Every row comes from one small tree of marks. The marks that hang from a mark follow it in brackets, in alphabetical order. Every link used is in the known rows. Which tree was each row made from?
In the rows, 128 means zero.
Known rows:
D[C[A] E F L[X] V]: [116 120 112 134 150  73 205 138 153 126 165 134 122 132 134 139 119 126
 132 122  86  96 119 163 161  91 170 198 155 144  96  92 113 118 100 119
 145  84 113 142  83 165  63 164 112 138  27  85  90 143]
A[C E[D]]: [122 135 125 107 117 101 152 129 105 150 163 126 129 119 137 149 111 122
 147 115 119 142 139 128 163 172 131 128 162 136 116 136 113 141 153  89
 130 139  99 168 145 143 134 132 117 119 158 147  89 162]
F[D K]: [126 125 144 131 128 110 148 124 116 138 132 145 121 100 133 135 133 129
 119  93 110 120 129 164 143 115 101 150 171 158 141 124 115 151 126 113
 120 138 138 172 159 157 121 148 158 102 135 125 142 131]
E[A D[C F L V]]: [148 150 117 175 133  79 226 116 203 153 193 152 108 142 127 160  83 132
 135 100  87 101 161 123 118  86 173 188 134 140 102 116 102 113 170 138
 150 100 118 161  94 162  62 154 105 102  90 118 103 125]
F[D[C L V] K]: [128 145 131 157 124  91 210 113 161 131 161 164 123 109 146 137 118 131
 125  88  73 103 119 162 135 101 146 180 165 175 129 106 105 123 133 129
 118 120 134 183 120 181  90 163 130 102  92 104 122 134]
V[X]: [129 104 131 122 131 117 150 132 160 120 128 134 111 133 128 151 115 117
 135 106 127 123 131 143 153 119 121 129 133 133 146 149 111 157 138 114
 132 123 115 147 130 133 138 146 123 127 138 128 124 136]
C[D[E F[K] V]]: [ 88  98 132 129 160 103 208 156 119 147 168 125 101 108 145 128 125 144
  92 111 119 119 123 166 185 113 127 163 132 159 112 103 117 138 114 126
 140 114 116 177 126 178  95 133 128 111  52 105 110 120]
D[E F V[X]]: [110  89 125 132 162  79 201 161 169 130 156 126 101 119 143 139 102 117
 139  99 102 110 131 140 178  93 151 161 122 131 124 128 109 146 142 128
 147 110 104 161 104 154 115 141  96 118  56  96  86 118]
C[A[E] D[F[K] V[X]]]: [ 96 103 119 109 170  62 178 179 147 146 155 129 122 115 142 152 115 150
 145 129 134 158 148 201 202 148 116 136 137 160 121 107 102 116 115 113
 141 107 111 163 132 175 122 144 125 121  87  98 126 141]
E[A[C] D]: [146 138 132 132 114  95 159 115 128 154 152 139 122 126 119 152  93 114
 128  99 125 127 160 126 134 158 138 135 153 129 122 137 119 140 160 120
 133 147 104 161 136 121 119 136 134  99 161 159 103 149]
D[E V]: [111 100 131 133 146 122 190 146 118 133 150 131 108 112 143 125 112 118
 105 113 101  94 132 121 166 106 148 149 131 131 116 131 115 147 124 118
 135 139 109 157 109 152 120 135 116 106  63 109  99 136]
F[D[L V[X]]]: [135 113 127 144 141  84 176 115 190 136 158 156 116 113 137 142 105 132
 156  88  88 108 129 154 143 107 156 144 141 151 136 130  95 145 152 130
 130 120 114 161 113 164 110 162 115 106 100  92 125 134]
X[L V]: [128 100 130 109 138  94 163 125 150 132 154 125 111 132 134 105 151 133
 117 135 125 156 105 103 139 119 130 116 140 103 129 128 101 173 132 137
 120 124 116 133 130 124 118 120 133 139 123 111 116 149]
D[C[A] F[K] L[X] V]: [120 135 120 144 136  60 188 146 150 130 159 142 127 134 133 151 127 131
 130 106  85 122 128 208 138  98 146 180 167 158 113  88 112 107 101 124
 143  82 134 156 108 184  70 166 119 128  62  91 120 142]
D[C V]: [119 125 129 147 132 118 190 133 150 123 152 138 116 131 142 136 112 121
 115 101 105  97 133 139 146 110 157 161 142 138 138 125 112 128 121 124
 131 132 119 163 111 151 111 146 107 121  95 115 101 143]
A[C[D[E V]]]: [ 90 102 133 112 147 106 188 141 103 138 157 127 117 113 150 123 118 132
 115 106 135 112 127 152 188 153 154 145 137 143 115 114 124 140 109 123
 128 138  89 169 119 145 115 128 115 113  79 118  80 155]
C[D[L]]: [115 120 122 115 129 145 164 108 135 126 154 137 113 129 129 132 140 137
 114 113 130 113 120 145 148 124 133 140 155 151 122 118 115 148 118 107
 132 108 113 145 121 141  96 145 128 129 116 129 139 143]
D[L]: [126 122 121 126 119 130 169 117 139 126 145 144 111 128 137 137 131 119
 121 114 105 114 114 140 130 104 140 146 156 139 127 128 113 148 135 103
 124 116 114 145 118 153 107 151 120 121 116 129 128 137]
C[D[F V]]: [ 92 105 127 132 152 107 181 143 133 139 167 127 109 118 138 137 125 149
 121 111 135 119 142 165 161 130 151 153 130 135 127 102 111 139 113 134
 141 113 108 152 123 146  88 138 107 125  73 115 117 134]
A[E]: [113 128 121 111 127 129 149 138 118 131 147 123 119 120 135 134 130 113
 128 116 114 131 124 121 166 131 125 135 159 135 126 136 114 134 137  85
 129 132 113 163 139 149 141 137 113 118 136 130 108 146]
D[C E F[K] L V]: [108 124 121 151 147  82 252 145 168 131 177 143 107 124 160 137 118 122
 108 102  70  96 100 149 154  65 146 203 156 164 108 102 116 107 123 125
 130  93 120 177  98 196  84 154 112 113  34  93  85 122]
D[E[A] V[X[L]]]: [152  99 128 135 158  74 199 137 189 145 140 134  95 129 133 127 106 117
 123 108 107 128 143 110 164  92 141 149 112 124 110 151 100 152 162 135
 137 138 114 165 107 133 124 130 119  98  98  92  85 125]
L[X]: [126 123 130 120 120 129 118 123 112 124 132 121 116 133 114 140 138 115
 116  99 123 126 131 161 143 134 120 134 161 129 129 135 118 164 110 102
 142 124 130 157 133 129 111 137 129 130 137 124 129 147]
C[A[E] D]: [106 117 119  94 144 131 139 140  98 135 136 124 135 111 131 135 133 139
 124 143 147 136 140 152 187 169 118 127 151 140 114 120 110 129 105  94
 131 121 110 135 137 136 127 136 140 124 122 128 131 162]
E[D]: [141 126 133 132 118 128 152 121 122 138 149 132 115 125 123 145 113 127
 114 122 127 119 150 125 139 134 127 127 139 134 119 139 108 166 142 108
 145 131 115 143 133 135 111 140 138 111 133 145 129 142]
F[D[C E L V[X]] K]: [135 123 131 155 148  67 230 122 184 123 165 162 115 112 149 141 102 125
 136  88  72  99 113 158 159  83 139 186 149 181 125 123 100 132 147 130
 135 111 118 184 112 193 107 162 132 106  68  94  98 123]

Write each row's tree:
[130 134 112 145 140 106 238 119 186 133 174 138 106 136 143 141 108 115
 122 100  79  85 107 110 144  67 160 218 161 144 103 112 118 107 150 126
 138  93 114 168  97 147  84 147 113 112  78 117  82 126] => D[C E[A] F L]
[113 125 117 115 134 109 145 112 139 131 167 120 110 132 116 139 152 146
 128 102 124 123 115 185 150 127 137 155 163 144 116 105 113 151 105 116
 146  80 123 148 120 139  66 140 113 137 103 114 130 141] => C[D[F L[X]]]
[107 102 116 138 153  94 218 143 159 141 175 130 111 115 146 126 118 126
 119 111  82 104 114 133 151  73 169 184 143 136 102 103 114 132 136 115
 133 103 108 155  95 170  90 148  96 115  37  98  97 125] => D[E F L V]
[122 110 126 123 144 122 191 136 128 113 128 133 129 121 139 133 121 116
 110 137 116  89 125 123 170 113 140 180 150 145 120 121 118 121  97 112
 131 121 109 140 113 142 111 148 146 126  81 126 102 151] => D[C[A] E]
[145 148 128 156 124  87 206 124 167 148 163 140 106 135 128 161  95 125
 107 102 104 117 156 139 125 108 119 177 153 156 119 128 113 125 155 130
 146 117 130 174 136 152  87 143 140  99 128 139 112 121] => E[A D[C F[K]]]
[151 146 125 145 131 104 216  88 174 130 163 153 119 118 136 134 109 120
 124  95  80  76 114 106 140  94 150 202 168 162 112 122 115 129 151 124
 128 116 119 170 110 143  88 156 136 101  98 113 101 133] => F[D[C E[A] L]]
[135 101 124 141 154  78 223 136 190 120 149 131 102 131 150 124 122 127
 130 120 100 117 114 117 169  96 153 165 110 136 118 138  96 150 138 135
 133 119 113 160  93 144 119 141 122 127  80  89  70 134] => D[C E V[X[L]]]
[113 114 126 124 153 107 198 137 127 146 159 124 102 117 131 138 121 132
  91 108 131 117 128 146 175 110 102 168 151 153 111 111 124 134 128 126
 142 116 120 175 136 147 101 127 140  99  90 122 114 114] => C[D[E[A] F[K]]]
[ 96  90 125 129 167  83 204 165 152 136 163 130  99 118 145 140 111 141
 115 106 128 125 134 179 193 110 121 155 122 157 117 117 108 142 131 130
 146 105 110 177 121 173 111 135 124 118  58  98 110 113] => C[D[E F[K] V[X]]]
[153 145 115 137 122 111 186 101 164 124 159 136 114 146 125 143 115 107
 112  96  87  89 119 124 146  94 140 187 171 149 100 128 124 140 138 105
 147 102 129 166  97 136  81 150 122 121 107 111  85 137] => D[C E[A] L[X]]
[128 116 115 138 144  98 222 134 152 119 152 151 123 121 147 129 110 117
 118 129  88  87 123 132 162  95 170 184 137 153 106 108 114 118 105 114
 135 104 101 140  87 165  93 161 121 121  45  97 100 148] => D[C[A] E L V]
[122 162 110 143 126  85 218 136 161 141 186 139 124 128 146 159 117 127
 137 123  84 133 111 145 147 109 129 175 172 165 101 117 105 114 159  94
 139  92 123 170 129 189  88 151 123 120 116 129 108 130] => A[E[D[C F[K] L]]]
[112 121 119 138 155  91 226 141 152 155 180 137 102 122 144 134 107 138
  96 100 103 112 136 156 174  85 137 180 145 160  97  99 117 115 138 129
 141 106 122 183 111 179  78 139 121  88  54  95 110 117] => C[D[E[A] F[K] L V]]
[135 142 107 120 130  64 149 139 122 151 167 132 133 125 118 157 128 142
 137 127  96 160 135 187 153 135 111 145 184 160  90 108 108 139 131  79
 153  83 131 151 127 179  84 153 137 126 118 113 137 143] => C[A[E[D[F[K] L[X]]]]]
[131 126 131 142 149  72 219 125 146 132 152 163 137  99 144 127 108 132
 118 113  73  91 122 156 157  97 149 191 162 180 109 101 106 111 112 124
 125 115 118 157 114 194  89 170 152 101  46  91 117 143] => F[D[C[A] E L V] K]
[142 135 127 147 131  99 170 127 154 155 160 132 109 130 115 156  97 128
 123 110 120 119 164 122 132 117 136 155 139 127 120 128 111 147 164 123
 153 125 121 152 130 127  92 141 131 103 127 141 123 124] => E[A D[F]]
[156 132 130 116 132  65 167 105 154 148 174 152 123 121 122 125 115 124
 110  91  88 125 116 131 139 113 109 146 189 146 110 117 117 169 146 123
 137 113 130 177 137 161  92 140 148 100 109 101 130 133] => F[D[E[A] L[X[V]]] K]
[119 141 115 151 139  82 210 146 160 144 187 125 125 123 137 155 101 137
 140 116  90 123 144 121 158 130 161 173 140 139 106 118 105 116 155 117
 148 113 111 162 112 165  92 144 106 119  93 112  84 136] => A[E[D[C F V]]]
[131 138 134 136 122  79 145 113 138 144 157 151 116 112 127 132 127 135
 124  80  84 121 126 189 132 110 130 147 175 164 119 111 112 154 126 111
 133 118 138 175 129 182  92 158 136 105 103  95 139 135] => F[D[L[X] V] K]
[133 162 107 137 119  90 176 121 163 134 189 122 119 146 127 159 126 132
 151 107  84 126 118 135 141 127 149 173 175 147  91 115 103 137 148  89
 154  77 126 164 112 163  64 151 106 141 121 111  97 145] => A[E[D[C F L[X]]]]
[110 116 115 120 151  81 155 137 134 139 164 126 117 129 118 137 132 159
 132 117 128 130 148 199 160 125 156 146 153 147 103  88 111 136  88 121
 153  85 118 136 108 151  56 155 118 134  65  90 135 151] => C[A D[F L[X] V]]
[146 127 140 136 138 101 175 117 131 147 137 142 120  98 131 125 108 115
  97  90 102 104 133 128 155 110 105 166 170 159 121 125 120 140 148 118
 133 147 128 183 149 157 118 140 158  78 115 117 121 125] => F[D[E[A]] K]
[137 110 136 141 156  58 205 144 161 122 140 161 129  97 139 141  94 131
 133 106  99 100 141 167 175 111 125 179 140 172 130 124 103 129 115 133
 139 129 116 167 122 173 118 163 153 111  66  91 109 139] => F[D[C[A] E V[X]] K]
[122 135 140 151 134 101 181 119 153 127 157 148 122 106 137 136 109 131
 135  93  94  94 133 145 142 118 157 172 145 149 138 117 108 129 125 133
 132 136 124 160 119 150 100 155 128 113  98 109 106 142] => F[D[C V]]
[ 94 124 119  97 135  80 171 129 110 134 175 116 107 126 139 140 151 138
 125  92 111 131  90 204 168 130 121 163 189 164  99  93 126 147 103 108
 131  84 110 183 128 163  80 133 125 129  88 117  97 140] => A[C[D[E F[K] L[X]]]]
[114  94 127 136 158  77 211 169 165 136 158 133  97 113 147 145 107 123
 120  99  95 121 126 160 178  89 120 159 131 149 126 124 109 140 140 126
 143 111 117 179 121 180 123 141 118 108  64 100 101 113] => D[E F[K] V[X]]
[139 125 112  92 125  69 168 109 148 137 180 135 114 143 132 127 114 110
 127  96 100 127 104 116 146 128 140 136 184 121 108 119 128 154 138 117
 135 113 100 165 116 132 105 124 109 123 110 121  87 151] => D[E[A[C]] L[X[V]]]
[118 129 122 119 134  71 221 136 148 147 162 138 112 120 153 139 114 107
 122  89  89 119 102 155 143  94 132 181 182 156 112 107 128 108 145 116
 122 110 113 188 123 161 106 142 120 101  92 134  87 127] => D[E[A[C]] F[K] L]
[100 113 114  99 163 109 156 151 112 138 154 119 134 110 131 139 138 149
 140 140 143 144 130 163 187 158 131 148 153 139 116  96 110 117 103 107
 140 105 105 136 134 139 105 139 126 133 104 121 131 151] => C[A[E] D[F]]
[104 144 109  86 118  94 133 116 110 132 170 116 126 132 134 145 147 133
 147 104 129 147 107 178 169 176 132 131 188 152 110 115 121 138 119  84
 128 102 105 172 130 142 108 130 103 139 143 123  99 168] => A[C[D[L[X]]] E]
[125 123 125 142 146 104 224 133 162 131 156 124 108 133 141 147 108 113
 114 103 101  86 122 109 157  93 145 210 146 136 123 119 121 123 139 128
 139 111 111 171 112 129  97 139 121 115  87 122  75 126] => D[C E[A] F]
[153 107 114 142 150  87 204 131 195 139 158 148 103 132 139 141  83 109
 127  96  91 105 145 120 160  89 151 156 132 135 114 139 108 138 172 121
 141 123 106 166  93 158 119 147  99  96  83  97  93 128] => D[E[A] L V[X]]
[144 126 129 140 131 127 203 121 156 124 143 133 109 129 140 138 102 106
 105 105 103  84 128  93 155 104 138 181 148 140 121 139 123 129 136 115
 136 129 115 169 114 135 111 138 130 110 105 128  85 137] => D[C E[A]]
[124 129 138 135 141 114 196 112 141 120 148 136 122 106 139 127 121 124
 121 103  97  80 111 113 158 113 141 187 158 156 127 124 111 145 130 121
 130 126 112 164 126 145 103 148 149 117  95 119  94 143] => F[D[C E]]
